Each row was made from one small tree. Brackets hold a mark, then the marks that hang from it, in alphabetical order. Every link used is in the known rows. Write each row's tree.
Known rows:
(kufe (furif (kabi (simus lomoto)) nitev)): [-1.24  2.61 -1.96  0.25  4.91 -0.50  0.28 -0.86  4.60  2.42 -1.15 -0.77
  2.85 -6.66  0.88 -1.41 -0.21 -1.07  0.17 -3.83 -0.25 -1.20 -1.26  0.56]
(simus (kabi furif)): [-1.52 -0.87 -3.79 -0.49  0.39 -0.44 -0.06 -3.26 -0.99 -0.94  0.02  0.54
 -1.50  1.51  1.84  3.66  0.19  0.17 -0.18  2.14  0.43 -1.07  0.78  1.03]
(kufe (furif (kabi simus))): [ 0.68  0.95  0.82  0.10  2.22 -1.10  0.38 -1.58  0.66  0.53 -0.94  0.13
  0.88 -4.33  0.44  0.19 -1.29 -1.01  0.20 -2.00  0.17 -3.48 -0.01  2.23]
(vodu kabi (nitev furif)): [-1.08 -1.03  3.55 -0.58 -4.30  0.42 -0.71  2.01 -2.40  2.81 -0.78 -0.38
 -1.75  0.07 -1.53  4.36 -1.98 -0.78  1.83 -0.06 -1.47 -1.53 -0.25 -0.02]
(nitev (furif (kabi vodu)) (simus lomoto)): [ 1.68  0.38 -0.52 -0.25  1.55  1.67  0.95 -0.17 -4.37 -3.67  0.31  3.40
  0.03 -2.14 -0.40 -1.95  0.45  0.50 -0.81 -2.49  1.45 -1.79  1.50 -1.23]
(furif (kabi (simus lomoto nitev))): [ 2.45  0.24  0.28  0.02  1.39 -0.32 -0.58 -0.29  1.30  2.03 -1.16 -0.40
  1.48 -2.66 -0.34 -4.01 -1.82 -0.32  0.13  1.78 -0.24  2.51 -1.37 -1.24]
(simus (kabi vodu) lomoto nitev): [-1.77 -1.05 -3.51  0.33  0.75 -0.90 -0.38 -1.93 -2.42 -0.37 -0.82  1.34
 -0.12  0.39 -0.57 -0.79  0.50  1.37  1.15  1.70  0.39  2.51 -0.54 -2.40]
(nitev furif): [ 0.79 -0.76 -0.52 -0.25  1.49  0.35  0.59  0.23 -4.76  1.33 -0.30  0.04
 -1.09  0.35  0.63  3.74 -1.73  0.68  0.21  3.65  0.80 -3.35  0.70 -0.56]
(simus lomoto nitev): [ 1.11 -0.39 -0.98 -0.28  2.75 -0.23 -0.52  0.83  0.09  3.75 -2.41 -0.12
  0.72  1.43 -0.03  0.38 -1.29  0.89  1.12  4.14 -0.07  0.57 -1.13 -1.81]
(furif (kabi (simus lomoto)) (nitev vodu)): [-1.07  0.40 -1.33  0.72  2.29 -0.70  0.38 -1.51  4.23 -0.44 -0.02 -3.01
  2.58 -3.91 -0.42 -5.18  0.46 -0.21 -1.05 -0.94  0.28  2.07 -1.05 -0.40]
(vodu nitev): [-2.09 -1.57  2.75 -0.22 -1.78 -0.69 -0.75  0.38 -1.04  3.90 -2.43 -2.03
  0.92  0.62 -0.33  3.78 -2.13  0.38  0.00  2.29 -1.44 -3.76  0.17  1.32]
(vodu kabi): [-0.31 -0.82 -0.13 -0.74 -2.70  0.54 -0.36  1.03 -1.59  1.16 -3.40  0.28
 -0.08  0.59 -0.07  1.68 -1.15 -0.37  2.71  1.31 -0.96 -4.28  0.19  0.34]
(kabi simus): [ 1.17 -0.77 -0.22 -0.02 -0.16  0.59 -0.55  0.73 -3.00  1.35 -1.20 -1.01
  0.98 -0.40  1.01  0.01 -1.99  0.49 -1.57  4.53 -0.19 -2.47  0.49  0.31]
(furif (nitev simus (vodu kabi))): [-0.63  1.05  0.94  0.62 -4.43 -0.66  0.42  1.15  2.25 -1.14  0.11 -1.32
  1.99  2.27  0.31 -3.04  1.90 -0.23  2.15 -3.07 -0.44 -1.06  0.57  0.71]
(nitev (furif (kabi simus)) vodu): [ 1.97 -1.05  1.68  0.64  0.55 -0.95  1.08 -1.56 -2.23 -2.98  2.37 -1.37
 -1.35 -2.37 -1.03 -1.88 -0.96 -0.01 -1.32  0.97  1.39  0.95  0.15  0.11]
(nitev (furif kabi) simus vodu): [ 3.08  0.08  2.14  0.52 -0.84 -0.77  1.64 -1.62 -1.87 -3.64  1.92  0.23
 -0.57  1.33 -0.46 -1.88  0.49  0.10  0.28 -1.77  1.80 -0.76  1.05  0.86]
(kufe (furif (nitev (simus lomoto) (vodu kabi)))): [-0.02  2.81 -0.36  0.24  0.82 -0.05  0.55  1.66  5.28 -0.06 -0.90  0.79
  2.15  1.35 -0.03 -1.21  2.66 -0.64  1.97 -5.78  0.05  0.21 -1.21  0.47]
(vodu (nitev (furif kabi) simus)): [ 1.14  0.39  4.35 -0.08 -3.16 -0.27  0.09 -0.19 -1.86  0.92  0.96  0.18
  1.06 -0.09 -0.15  0.61 -1.29 -0.74  0.27 -3.22 -0.10 -1.92  1.04  1.74]
(vodu (kabi furif) (nitev (simus lomoto))): [ 0.43  0.28  2.09 -1.32 -2.95  2.22 -1.52  2.19  2.07  1.05 -0.99  2.25
 -0.16  2.27 -0.16  1.56  0.10 -1.26 -0.95 -1.74 -1.77  1.14  0.00  1.07]
(simus kabi (nitev furif vodu)): [ 0.67 -0.91 -0.81  1.01 -0.36 -2.87  0.80 -2.42 -2.14 -0.94  3.06 -1.08
 -2.22  3.92 -0.75  0.47  0.32  1.04  1.83  2.01  1.58  4.40 -0.99 -1.43]
(kabi furif (simus lomoto)): [ 1.35 -0.53 -2.29 -0.86  4.14  2.16 -0.89  0.51 -0.04  0.24 -0.09  0.99
 -1.03 -0.86  1.21  1.21 -1.13  0.12 -3.83  4.77  0.08  1.04  0.20 -0.32]
(kabi furif): [-1.04 -1.21 -1.16 -0.59  1.74  0.09  0.02 -1.28 -1.19  0.30 -0.51 -0.19
 -1.94  0.40  1.52  4.48 -0.37  0.55 -1.19  2.87 -0.04 -3.19  1.34  0.96]
(nitev (furif kabi) (simus lomoto) vodu): [ 4.08  0.30  0.12 -0.01  2.01  0.55  1.27 -0.70 -0.32 -3.32  0.74  1.35
  0.39  1.51 -0.60 -2.71  0.42  0.08 -0.52 -1.12  2.20  1.10 -0.26 -0.30]

Write each row's tree:
[ 0.65 -1.41  1.41 -0.06 -1.46 -0.12  0.65  0.80 -2.58 -1.64 -0.06 -0.13
 -2.66  1.68 -1.33  1.86 -0.17  0.18  1.69  0.97  0.41 -0.32 -0.20 -0.61]	(nitev furif (vodu kabi))
[ 2.05 -0.32 -1.28 -1.00 -1.03  2.59 -1.18  2.85 -0.60  1.38 -3.13  1.08
  0.89 -0.42 -0.04 -1.60 -1.75 -0.84 -0.02  3.12 -0.91 -0.07 -1.30 -1.06]	(vodu (kabi (simus lomoto)))
[-0.72  1.89 -0.03  0.32 -2.32 -0.85  0.63 -1.13  1.39  0.66 -0.61 -1.21
  3.56 -2.08  1.73 -2.77  0.46 -0.42  1.69 -4.10 -0.20 -4.20  1.42  1.60]	(furif kabi (nitev simus))
[-1.07 -1.84  0.83 -0.34 -1.11 -0.19  0.28 -0.81  1.16 -2.84  0.02 -0.21
 -3.63  1.82 -0.86  2.35  1.22 -0.02  0.33  0.54 -0.37 -0.37  0.35  0.93]	(nitev (vodu (kabi furif)))
[-0.16  2.20 -5.36 -0.07 -0.94  0.67 -0.22 -0.47  1.61  1.26 -1.13  0.42
  4.60  1.88  2.70 -2.58  1.01 -0.03  0.68 -1.00  0.33  0.31 -0.29 -0.19]	(furif (nitev (simus kabi lomoto)))
[ 0.58 -0.40  1.12 -0.16 -2.84  0.13 -1.28  0.97 -0.02  0.48  1.79  0.58
 -3.25  0.03  0.00 -0.36 -0.55 -0.61  0.34  1.65 -1.43  2.76  0.30 -0.61]	(vodu (kabi furif (simus nitev)))
[ 1.12 -1.23  1.68  0.17 -3.34  0.17 -0.16  1.11 -0.50 -1.68 -0.49 -1.10
 -0.51  1.19 -1.13 -2.40 -0.46 -0.27 -0.16  2.14 -0.50  0.26 -0.50  0.09]	(nitev (vodu (kabi simus)))
[-1.07  0.15 -1.33  0.26 -0.83  0.78 -0.46  1.77  3.46  0.18 -0.74 -2.00
  1.40 -1.17 -0.70 -3.73  0.69 -0.42 -0.27  0.35 -0.68  2.63 -1.54 -1.40]	(furif (nitev (vodu (kabi (simus lomoto)))))
[-1.41  1.64 -0.67  0.42  2.33 -0.08  0.01  1.41  5.02  0.90 -0.48 -0.74
  0.96 -2.07 -0.68 -1.52  1.13 -0.83  0.61 -3.02 -0.53  1.90 -2.02 -0.33]	(kufe (furif (nitev (vodu (kabi (simus lomoto))))))
[ 0.82  0.54 -0.89 -0.57 -2.64  0.79 -1.11 -0.01  0.55  1.87 -2.06  0.99
  3.72  3.71  0.84 -0.13 -0.73 -0.38 -0.48  0.10 -0.30  1.18 -1.00  1.08]	(vodu (nitev (simus kabi lomoto)))
[-0.53 -0.03  3.82 -0.82 -5.66  0.92 -1.32  1.11  0.74  0.32  0.22  1.31
 -1.01  2.38  0.12  2.35  0.11 -1.05 -0.16 -2.48 -1.89 -1.02  1.31  2.38]	(vodu (kabi furif) (nitev simus))
[ 4.24  0.05 -0.35 -0.08  2.54  1.24  1.05  1.45 -2.05 -1.86  1.22  1.13
  0.35  4.26  0.14 -0.42  0.19  0.92 -1.76  2.17  1.99  1.25 -0.02 -1.07]	(nitev furif (simus lomoto) vodu)
[ 3.16 -0.03  2.21  0.03 -3.54  0.64  0.91  1.84 -2.77 -3.02  1.47  1.44
 -1.35  4.30 -0.53 -0.76  0.63 -0.17  1.07 -0.76  0.88 -0.09  0.63 -0.16]	(nitev furif simus (vodu kabi))
[-0.16 -0.34  2.29 -0.15  0.00  1.66 -0.41  2.15 -4.68 -0.46  0.97  2.09
  0.48  0.40 -0.81  1.35 -0.24  0.89 -2.53 -0.47  0.17 -0.22  1.32 -1.15]	(kabi (vodu (nitev furif (simus lomoto))))
[-2.08  1.40  1.01  1.32  2.62 -2.77  1.12 -2.73  4.63 -0.38  1.28 -2.93
  1.22 -4.97 -0.19 -1.89  1.00 -0.49  0.20 -4.68  0.25 -1.07 -0.50  2.13]	(kufe (furif (kabi simus) (nitev vodu)))
[-6.77 -0.54 -4.35  0.49 -0.01 -1.18  0.19 -3.99 -1.13 -2.76  2.08 -0.40
 -1.55 -2.78  1.38  1.83  2.53  0.99 -0.43 -2.03 -0.18 -1.04  2.12  0.01]	(simus (kabi (furif nitev) vodu))
[-3.05 -0.40  0.24  0.46 -2.39 -1.21  0.56  0.09  2.48  0.32 -1.07 -2.89
  0.17 -0.11 -0.69 -0.39  1.51  0.12  2.70 -1.56 -0.93 -1.64 -0.32  0.00]	(furif (nitev (vodu kabi)))
[ 2.26 -0.74  0.88  0.04  0.38 -0.26  0.23  1.71 -0.24  0.26  0.58  0.44
 -2.74  2.51 -2.37 -0.34  0.21  0.27  2.36  1.83  0.53  4.97 -2.08 -2.97]	(simus lomoto (nitev furif (vodu kabi)))
[-1.64 -1.11  3.49 -0.59 -4.30  0.90 -1.87  0.95  0.53  1.06  0.73 -0.32
 -1.96 -0.78 -0.56  2.06 -1.29 -1.20 -1.56  0.33 -2.41  0.73  0.45  1.43]	(vodu (kabi furif simus) nitev)
[-3.53  1.91 -0.64  0.39  2.73 -2.51  1.13 -2.78  3.46  2.54 -1.60 -1.52
  1.66 -5.36  0.89  1.90  0.52 -0.67  2.86 -5.53 -0.23 -5.47  0.22  2.09]	(kufe (furif kabi nitev))
[ 0.55 -0.81 -3.26  0.41  1.43 -1.88  0.07 -2.26  1.76  0.38 -0.48 -0.75
  0.23  3.85 -0.75 -1.69  0.53  1.00  1.29  2.89  1.05  5.16 -2.22 -1.35]	(simus kabi lomoto (nitev vodu))
[ 0.03 -0.98  1.64  0.97  0.03 -0.59 -0.10  1.18 -6.47 -0.76  3.75  0.39
 -2.68 -2.06 -0.77 -0.74 -0.98  1.54 -1.38  3.16  0.47  1.82  1.43 -2.74]	(kabi (simus (nitev furif)) vodu)
[-2.96 -1.82  1.05 -0.26  1.78  1.55 -1.54  0.20 -1.14 -0.53  1.26  0.44
 -1.64 -2.94 -0.97  1.63 -0.20  0.64 -5.45  1.80 -1.17  1.59  1.05 -0.41]	(kabi furif (simus lomoto) (vodu nitev))
[-3.37  0.99  0.58  0.68  0.74 -2.23  0.86 -0.44  4.07  0.76 -0.85 -1.64
  0.04 -1.16 -0.65  2.05  2.00 -0.52  3.28 -4.60 -0.70 -2.30 -0.73  1.31]	(kufe (furif (nitev (vodu kabi))))
[ 0.74 -1.45  1.63  0.90  1.46 -1.65 -0.17 -1.32  0.44 -1.04  3.92 -1.48
 -3.09  1.47 -0.30 -0.65  0.20  1.03 -2.66  3.81  0.32  4.43  0.40  0.06]	(kabi furif (simus (nitev vodu)))
[ 0.09  3.26 -2.00  0.04  3.99  0.23  0.31  1.43  2.79  2.66 -1.37  0.88
  3.79 -0.61  2.30  0.78  0.94 -0.14  0.53 -3.31  0.22 -2.81 -0.20  0.64]	(kufe (furif (nitev (simus lomoto))))
[-4.01 -0.24 -2.84  0.24  3.87  1.57 -0.61 -0.09 -0.21 -1.53  2.13 -0.13
 -0.63 -4.88  0.95 -0.59  1.35  0.96 -4.23  0.82 -0.50  0.96  1.63 -1.43]	(kabi (furif nitev) (simus lomoto) vodu)
[ 3.31  0.82  0.92 -0.18 -1.27  0.21  1.07 -0.44 -3.93 -1.38  0.50  1.50
  0.47 -0.39  0.95 -0.51 -0.91 -0.26  0.82 -1.68  1.17 -3.09  1.52  0.81]	(nitev (furif kabi) simus)
[ 2.06  0.87 -4.35 -0.91  0.99  1.73 -0.38 -1.61 -0.42 -1.74 -0.17  3.12
  0.80  3.45  2.53  0.37  1.02 -0.02 -1.54  0.98  1.03  1.46  0.32  0.59]	(nitev (simus (kabi furif) lomoto))
[ 0.35 -1.11  0.20 -0.22  1.00 -0.40 -0.39 -0.09  3.27 -0.94  0.56  0.58
 -3.54  3.02 -1.80  0.33  1.43  0.21  0.88  1.08 -0.25  5.03 -1.24 -1.43]	(simus lomoto (nitev (vodu (kabi furif))))
[ 2.23  0.41  2.08 -0.62  0.08  1.80 -0.57  2.94 -2.25  2.55 -0.24  1.27
  1.51  2.36  0.23  1.89 -1.63  0.01 -1.70  0.93  0.08  0.36  0.07 -0.25]	(vodu (nitev furif (simus lomoto)))
